(in the rows, 128 means zero)
Known rows, with every step that occurs:
A, H: [129 143 129 112 154 130 152 138 103 106 113 103 138  92 165 121 108 138
 117 101 133 120 150 115 118 173 139 114  93 121 124 120 140 144 124 128
 142 125 147 148 119 108 128 119 116  90 136 150  95 110 135 130 141 124
 139 126 131 129 124 127 125 145 145 129 124]
W, S, K, H, A, Y: [150 128 112 166 152 114 190 114  40 104  87 186 189  79 137 120 118 153
  40 136  99  88  98 101 122 113 134  98  91 116 132 143 136 126 108 133
  97 138 132 125 124 116  74 150 122 101 167 128 115 127 169 117 220 137
  92 154  56  98 158  94 106  98  87 181 116]
S, K: [123 144 131 146 107 137 150 125 118 117 103 137 147 128 110 107 149 138
  96 107 110 125 133 113 134 113 105 108 108 105 134 138 115 114 140 133
 159 144 113 146 102 124 104 119 104 101 152 133 121 131 110 113 162 118
 126 118  90 147 146 110 100 107 123 156 138]
A, H, K, G, C: [ 91 126 112 148 170 134 111 151  83  64 117 169 114  81 172 103 156 119
  64 114 121  50 140 112 122 197 178  90  65  72 124  66 156 165 150  80
 161 130 132 171 114 121 147 140 141  99 141 153  83 156 198 121 149 116
 129 139 133 178 104 167 138  90 122 124  95]
A, H, K, V: [126 110 139 106 165 154 110 135  95 120 113 117 139  96 192  76 150 139
 107  98 112  55 164 101 113 207 149  86  78 108 129  72 133 167 177  97
 206 121 149 119 113 157 146 165 129  56 150 165 109 152 185 154 143 113
 126 139  93 152 125 101  96 136 122 136 133]
Y, A, H, K, S: [143 133 165 133 153 136 118 120  92 135  62 125 141 107 191  98 185 120
  74 104  92  97 214 113 122 188 127  50 116  76 125  48 133 133 156 109
 171 138 199 116 120 119 123 137 102  86 117 153 116 109 146 159 134 111
 121 100 126 135  91 121 111 139 125 159  93]
T, V, K, H, A: [124 112  75 155 165 112 134 116 101 184  85 204 156 110 165  71 108 123
 123 142  72  87 126 102 115 137 154  86  83 131 111 102 134 218 118 132
 106 120 141 154 165 177  99 189 133 105 151 172 111  62 141 142 131 113
 116 139  88 123 146  98  65 112 148 128 108]
C, G, K, H: [ 74 137 150  94 142 111 137 160  92  73 135 131 157  80 123  87 121 131
  97 108  96  71 159 154 108 160 140  93  76 111 142 138 119 129 146 126
 167 162 130 197 125 120 125 128 130 144 174 112  85 122 188  94 190 101
 144 127 110 146 135 118 110  88 117 134 127]
G, C, U: [105 166 113 160  98 133 134 173 154  85 111 178 133 111 120 101 137 120
  80 116 148  88 108 108 152 106 102 116 123  84 117 116 114 109 158 127
  96 118  85 131 158 132 182 138 120 148 100 139 109 130 155 117 145 139
 111 151 145 148  81 123 131  63 124 145  97]
S, K, V, T, H, A: [125  85 132 133 127 145 123 106  95 120  94 176 202  66 161  27 113 179
  72 145  36  82 124  94 108 150 108 112  47 157 129 141 121 163 175  79
 161  82 116 134 128 176 129 188 101  44 151 185  55  80 154 172 139 107
 107 140  38 100 165  90  49 127 129 154 112]
K, V, T, H, A: [132  67 131 117 149 135  97 112 104 131 120 167 186  70 185  50  95 165
 105 157  51  88 127 113 102 169 129 136  73 173 129 128 133 176 164  75
 133  58 136 116 149 177 153 196 133  71 128 182  60  76 182 186 110 115
 106 154  72  85 138 109  80 147 136 127 104]
K, V: [146 111 117 127 120 127 123 144 116 148 135 142 142 116 160 100 135 130
 137 134 115 106 125 111 133 139 126 137 126 130 145 133 121 136 156 112
 156 110 140  94 120 165 143 169 123 104 131 135 135 149 153 139 128 139
 114 137 114 151 114  91 111 135 121 142 144]
T, H: [111 125 140 102 154 142 122 143 131 121 141 124 139  90 130 121 107 132
 120 111 122 107 150 110 106 148 151 130  92 138 150 139 129 164 129 116
 128 124 145 148 141 133 106 129 124 108 136 142  78  94 135 154 123 136
 121 108 122 116 142 124 128 131 132 108 137]
U, C, G, K: [ 55 171 156  94 137 110 129 137 117  62 158 140 155 108 132  82 132 131
  98  97 104  73 164 149 146 111 106  88  96  82 108 103 133  94 156 113
 180 163 119 180 159  95 193 123 153 137 123 125 106 136 166  91 163  51
 130 143 117 170 124 144 147  75 100 118 114]
T, V, K, S: [153 157 106 149 155 124 155  94 136 195  61 178 143 126 160  91 186  99
 150 131  67 108 192  92 140 134 132 114 105  87 129  86  98 174 150 136
 122 114 120 110 148 167 131 170 114  77 117 169 144  77 115 141 122 133
  77 105 155 154 134 100  93 136 153 151 139]
K, S, W: [178 139 132 138 126 108 168 103  96 162  94 159 162 150 147 143 168 123
 118 125 123 153 193 140 130 151 124 155  99 116 137 127 131 123 155 172
 136  94 109 117 102 137 177 146  71 124 151 142 130 102 132 122 169 138
 106  99 175  97  94 111  97 131 127 130 118]
T, H, K: [ 92 119 159 105 177 167  93 127 139 121 132 122 135  96 139 105 136 134
  97  93 110  64 167 111  93 166 164  85  78 126 133  89 121 177 150 106
 169 136 145 161 138 144 102 133 141  98 150 142  83 111 160 165 125 121
 112 103 103 119 141 133 120 112 124 105 123]
K, H, A: [111 109 110 147 149 112 130 140  86 119 109 173 151 117 149 114 101 135
  92 145 109 113 107 126 121 148 141 115 105 155 125 127 148 172 124 145
  97 115 154 152 142 155 104 158 124 149 151 142 107  96 155 135 154 113
 144 149  95 104 121 127 107 122 119 124  99]
Y, A, H, K, V, T: [147  71 156 110 129 143  72 120  96 125  94 122 140  78 210  41 130 167
  94 130  68  81 163 118 101 205 129  39  96 104 118  75 135 133 169  29
 211 111 165 110 118 141 151 176 130  53 119 170  83 129 190 181  86  91
 123 143  74 132 116 111  77 126 138 155 105]
V, T, H, A, Y: [139  80 132 124 145 135 122 113  89  79 122 161 178  47 166  85  66 181
  74 158  69 111 116 112  82 153 154 147  66 171  96 118 138 141 111  83
 104  80  94 124 161 131 147 148 145  88 134 169  60  76 155 151 131 114
  82 148  78  70 156 164 135 130 127 136 105]
A, H, K, S, W: [160 136 153 119 173 139 160 100  74 133  71 138 162 125 185 118 184 127
  81  87 123  92 233 131 117 209 153 102  57 101 124  69 143 148 180 156
 190 104 122 146  87 124 170 135  77  73 172 162 103 101 156 137 181 111
 112 102 157 102 105 118  86 134 134 127 104]
Y, A, H, K, G, C: [109 113 109 161 140 124  81 158  76  84 114 168 125  77 192  97 161 115
  58 124 112  70 144 120 125 189 153  48  93  51 123  52 167 137 134  45
 165 142 187 159 121  99 140 137 140 113 117 139  84 157 187 130 117 117
 138 113 118 171  87 161 135  78 121 136  86]
Y, A: [147 114 119 140 100 118 100 136 121 146 123 128 135 126 141 123 129 128
 126 140 110 151 131 132 131 111 114  84 161 108 125 114 133  98 116  94
 135 139 184 118 138 112 120 133 120 144 113 122 122 121 119 130  94 131
 137 105 115 124 109 120 125 121 124 141 122]
A, H, K, G, C, U: [ 64 156 106 147 134 148 121 169 108  44 105 166 130  64 153  82 153 130
  49  94 124  23 152 104 131 200 145  77  76  66 106  73 130 156 149 102
 139 127 111 162 135 114 168 139 129 110 141 156  72 142 197 110 166 126
 129 136 130 173  97 148 155  49 110 145  81]
S, K, H, A: [112 123 114 153 131 119 157 133  76 110  83 183 174 114 126  91 120 142
  61 124  88 109 107 116 125 130 125  93  86 135 132 144 134 157 131 148
 125 135 134 163 120 152  82 140 103 119 168 145 104  99 138 116 188 107
 143 135  59 119 133 103  78 110 109 158 106]
C, G, K, V, T: [117  90 162  90 106 122 115 117 110  86 130 126 176  80 162  28 140 163
 110 137  46  62 156 159 115 163 108 110  76 122 131 127 108 103 194  69
 206 112  99 141 122 142 194 168 146  85 149 146  87 147 200 124 143  81
 114 160  89 146 149 109  80 106 119 154 123]
C, G: [ 98 142 144 112 133 124 141 129 128  84 156 128 166 113 112 100 114 125
 136 117  98 116 146 144 123 138 122 119  95 123 104 156 126 111 142 124
 127 127 124 147 138 101 144 134 109 147 142 126 122 123 133 103 142 116
 126 124 138 137 139 132 127 111 128 137 130]
V, K, H, A, Y: [113 119  94 157 141  91 151 121  68 134  80 199 162  78 181  94  76 142
  76 160 113 113 104 102  91 161 189 108  80 134 108 100 140 164  91 123
 125 133 113 156 152 142 110 149 126 106 166 159 115  99 169 131 162 128
 102 163  90 107 149 148 132  99 112 168 114]
V, T, H, K: [ 93  88 177  92 174 165  83 106 141 105 119 129 133  81 140  76 119 162
  87 126  69  77 164 121  79 170 167  88  64 144 125 100 119 178 153  72
 172 116  96 160 143 150 125 137 151  80 138 151  66  90 173 189 101 106
  99 124  95 102 159 152 105 112 141 119 114]
H, K: [110 118 151 127 154 152 100 116 138 128 122 126 119 145 135 111 160 126
 102 113 113  80 145 127 121 145 142  94 118 115 111  85 124 143 154 114
 162 139 119 136 127 138 119 130 145 117 137 130 132 145 152 144 131 109
 123 129 107 129 136 132 118 107 121 128 119]

Rows:
[151 143 128 146 132 132 161 112  83 164  98 147 166 113 133 104 173 143
 106 117  95  88 128 101 154 105  99 112 110  97 157 156 115 117 165 104
 151 131 149  92  92 138 105 172 114  68 140 131 135 161 164 146 164 146
 103 134  79 141 155  50  67 113 107 165 150]	W, S, K, V
[ 83 142  79 172 122  80 124 125  98 128  97 205 124  99 159 106 144 104
 100 166 125 103 105 119 127 143 182 119  86  75 126  91 147 149 120  85
 142 129 100 174 126 118 152 145 132 108 119 150 114 148 181 121 118 147
 110 139 154 179 126 161 132  67 134 143 116]	V, K, G, C
[137 125 127 128 123 124 117 146 100 116 115 100 140  88 173 117 116 129
 115 112 130 138 153 119 125 159 121  69 130 103 119 112 148 113 114  92
 139 131 200 131 129  93 125 124 111 101 119 144  94 108 124 132 108 121
 146 104 116 126 108 121 125 132 137 143 116]	Y, A, H
[105 109 129 128 162 138 118 114 114 122 130 149 173  97 154 109 102 134
 102 123 101 104 133 110 111 139 137 130  84 162 123 120 145 170 137 118
 107  97 162 150 159 142 116 149 133 118 137 158  68  75 138 160 132 125
 122 118  97  78 141 129 115 137 129 108 103]	T, H, A
[143  75 146 112 108 127 101 119 106 127 105 126 138 100 173  60 146 176
 106 146  73  82 136 141 118 156 107 117 107 129 157 100 111 120 176  66
 203 111 101 120 106 172 176 166 157  64 138 145  92 148 192 155 128 102
 108 157  86 137 131 104  82 130 119 147 123]	G, K, V, T
[ 94 112 114 156 148 125  93 141 108  88 134 192 111 121 143 113 174 109
  71 138 108  58 121 129 131 151 167 108  90  79 120  67 144 143 152  83
 152 139 108 155 127 134 147 140 158 135 130 131 116 178 190 125 137 124
 117 140 133 173 106 168 137  67 110 127  96]	H, K, G, C
[122 113 151 125 138 153  90 128 105 122 100  99 129 104 183  99 140 132
  86  93 115  95 173 121 115 180 134  32 113  90 108  62 141 135 135  82
 185 147 192 148 125 104 115 120 130  96 129 144  91 125 151 149 114 102
 137 110  94 127 116 132 117 113 131 135  99]	Y, A, H, K
[111  79 143 119 160 130 110  97 117 109 118 156 174  78 152  78  85 167
  91 155  63 110 118 125  99 149 138 132  78 180 111 126 142 167 145  93
 105  76 123 152 158 145 137 158 137  99 125 173  53  55 149 178 110 108
 112 144  86  64 157 147 101 140 142 110  88]	V, T, H, A
[ 85 176  84 183  67 134 153 175 119  60  95 203 158  86 102  89 159 124
  48 112 110  77 119 100 161 119  91 100  99  61 125 139 112 110 141 117
 121 133  88 143 121 107 148 131  93 128 146 137  88 145 146  81 180 139
 131 121 112 187 111 120 140  35  95 176 105]	S, K, G, C, U
[159 129 155 132 151 134 142  87  94 159  89 162 157 162 154 123 201 124
  87 110 111 104 209 142 131 165 137 117  84 108 121  76 134 140 175 158
 174 105  96 131  95 143 170 139  83 113 161 139 132 114 151 137 171 116
 100 104 161  98 103 120  91 119 117 122 103]	H, K, S, W
[120  79 154  91 136 140  91 130 108 120 119 115 162  59 173  53 130 174
 101 129  67  65 162 125  91 176 140 122  73 139 168 116 110 159 181  65
 204  98 116 144 122 176 155 160 153  47 145 154  45 113 196 180 121 106
 103 137  77 125 142  97  82 126 120 128 137]	G, K, V, T, H
[150  85 130 118 115 123 107 122 114 132 122 152 138 101 163  75 118 159
 129 169  81 116 122 120 116 151 119 138 112 141 136 134 119 136 166  77
 156  90 100  94 118 170 169 176 132  84 117 155 121 129 163 152 103 117
 109 164 109 135 129 109  89 141 136 148 135]	K, V, T
[114 125  88 163 129 100 121 149 100  87 136 196 123 107 140 128 147 108
  94 153 121 109 102 125 139 131 146 145 109  85 135 116 150 138 125  93
 113 122 119 142 120 124 152 142 134 147 119 127 115 157 169 109 128 142
 121 136 149 166 101 161 146  92 121 127 114]	K, G, C
[112 143 128 139 124 126 157 156  89 107 101 158 142 105 110 105 118 139
  84 114 114 118 133 107 113 133 134  93  92 108 160 155 114 148 128 146
 151 157 122 166 106 148  72 120  93 115 174 127 111 113 134 111 175 121
 141 119  88 149 135  97  97  98 118 161 145]	S, K, H
[113 137 127 160 163 113 177 109  59 130  77 181 182 110 121 116 137 145
  51 130  97  93 108 114 139 108 121  88 100 121 140 155 139 152 133 144
  91 137 156 145 116 126  60 156 119 106 151 140 108 108 166 141 195 125
 120 144  61  97 156  82  67 100 105 152  99]	W, S, K, H, A
[150 113  61 161 153 117 149 126  81 156  96 213 168  75 182  78  89 130
 107 148  79  84 121  85 103 144 167 103  82 125 100 105 136 188 100 116
 103 125 114 134 172 166 109 175 141  97 165 160 117  77 151 119 157 124
  88 146  83 122 155 123 107 105 124 157 125]	T, V, K, H, A, Y
[127 134 173 132 163 144 125 111 125 134  78 153 126 150 146 114 208 112
  93 123  93  84 188 120 131 152 135 103 122  97 128  70 117 144 169 136
 159 133 123 115 127 155 138 144 120 111 127 143 151 130 151 147 148 111
  99 122 140 136 111 131 116 133 114 149 112]	H, K, S
[135  81 160  98 162 149 103 114  97 110  97 126 134  80 197  49 128 167
  92 125  73  59 161 112  93 222 146  85  65 126 118  83 126 167 179  64
 205 101 108 117 106 159 165 174 142  38 138 177  93 130 201 173 116  97
 112 160  92 140 136 113  80 132 135 147 112]	A, H, K, V, T
[141 110 160 115 151 137 141 101  94 143  99 146 184  55 140  80 139 171
  92 128  55  82 144  92 115 133 119 110  69 123 171 174 108 152 168  71
 157 100 125 112 108 151 107 181 117  29 138 152  68 110 184 186 137 146
  78 132  68 118 181  63  52 120 131 154 151]	W, S, K, V, T, H
[149 100 132 132  93 129 134 115 104 123  94 155 161  98 144  53 141 171
 100 141  61 107 126 103 121 136  97 110  86 121 142 148 108 122 167  83
 190 108  87 109  94 160 140 164 108  54 142 155 108 131 153 145 132 109
 110 152  73 149 147  86  63 123 126 178 142]	S, K, V, T
[132  93 114 139 140 109 142 152  47  92 106 161 162  80 170 100 107 151
  58 133 116  73 113 134 106 160 146 112  94 129 133  91 140 129 120 125
 142 148 125 150 141 142 121 129 161 116 176 126  87 136 186 107 206 105
 116 154  64 110 132 131 140 112  84 151 102]	G, K, H, A, Y
[ 87 139 112 130 142  99 137 135 105 160  85 169 125  95 147 105 102 130
 113 146 131 121 127 114  97 158 184  92  93 117 141 121 126 177 108 127
 149 146 121 178 129 147  99 139 125 110 151 146 116 106 168 145 130 143
 124 135 123 143 143 129 109  99 141 146 134]	V, K, H
[186 148  95 147 142 113 168  83 108 223  63 194 171 143 166 105 182 110
 146 122  88 126 212 112 133 140 132 129  78  90 124  96 117 163 154 150
 141  92 106 130 126 153 170 168  83  79 150 165 133  63 117 126 148 136
  74  90 171 118 124  90  62 119 156 133 136]	T, V, K, S, W
[ 66 172 141  99 146 108 139 145 131  70 175 163 155 111 122  99 101 123
 123 117 112 112 154 133 143 105 114 108 104  93  89 141 144 106 139 126
 136 139 115 148 169  90 184 141 117 151 108 137 140 119 144  97 137  78
 136 152 146 162 120 152 156  84 120 120 124]	U, C, G
[ 77 154 146  84 132 107 117 154 104  80 164 153 168  93 161  61 141 134
 115 108  92  54 167 133 155 119 100 103  94  79 124 109 131 100 191 105
 206 148 127 137 150 129 209 167 144 116 132 136 116 163 192 101 168  65
 126 164 105 191 112 109 122  87  92 128 130]	U, C, G, K, V
[139  70 157 119 139 146  75 109 122 132 113 153 129 115 170  55 149 160
 105 148  67  69 138 123 107 171 131 101  96 128 124  88 112 149 178  69
 193 103  89 105 116 180 162 177 146  74 132 160 121 142 196 172 105  98
 100 165  94 135 136 116  85 120 128 146 114]	H, K, V, T
[118 135  56 174 138 110 118 129 121 155 107 221 125  96 158  94 153  96
 125 151  85  84 122 101 138 127 159 117  85  67 126  94 132 175 124  77
 118 122 114 154 149 146 147 173 150 104 124 153 114 116 162 115 109 146
 100 124 153 188 129 141 114  73 148 133 123]	T, V, K, G, C
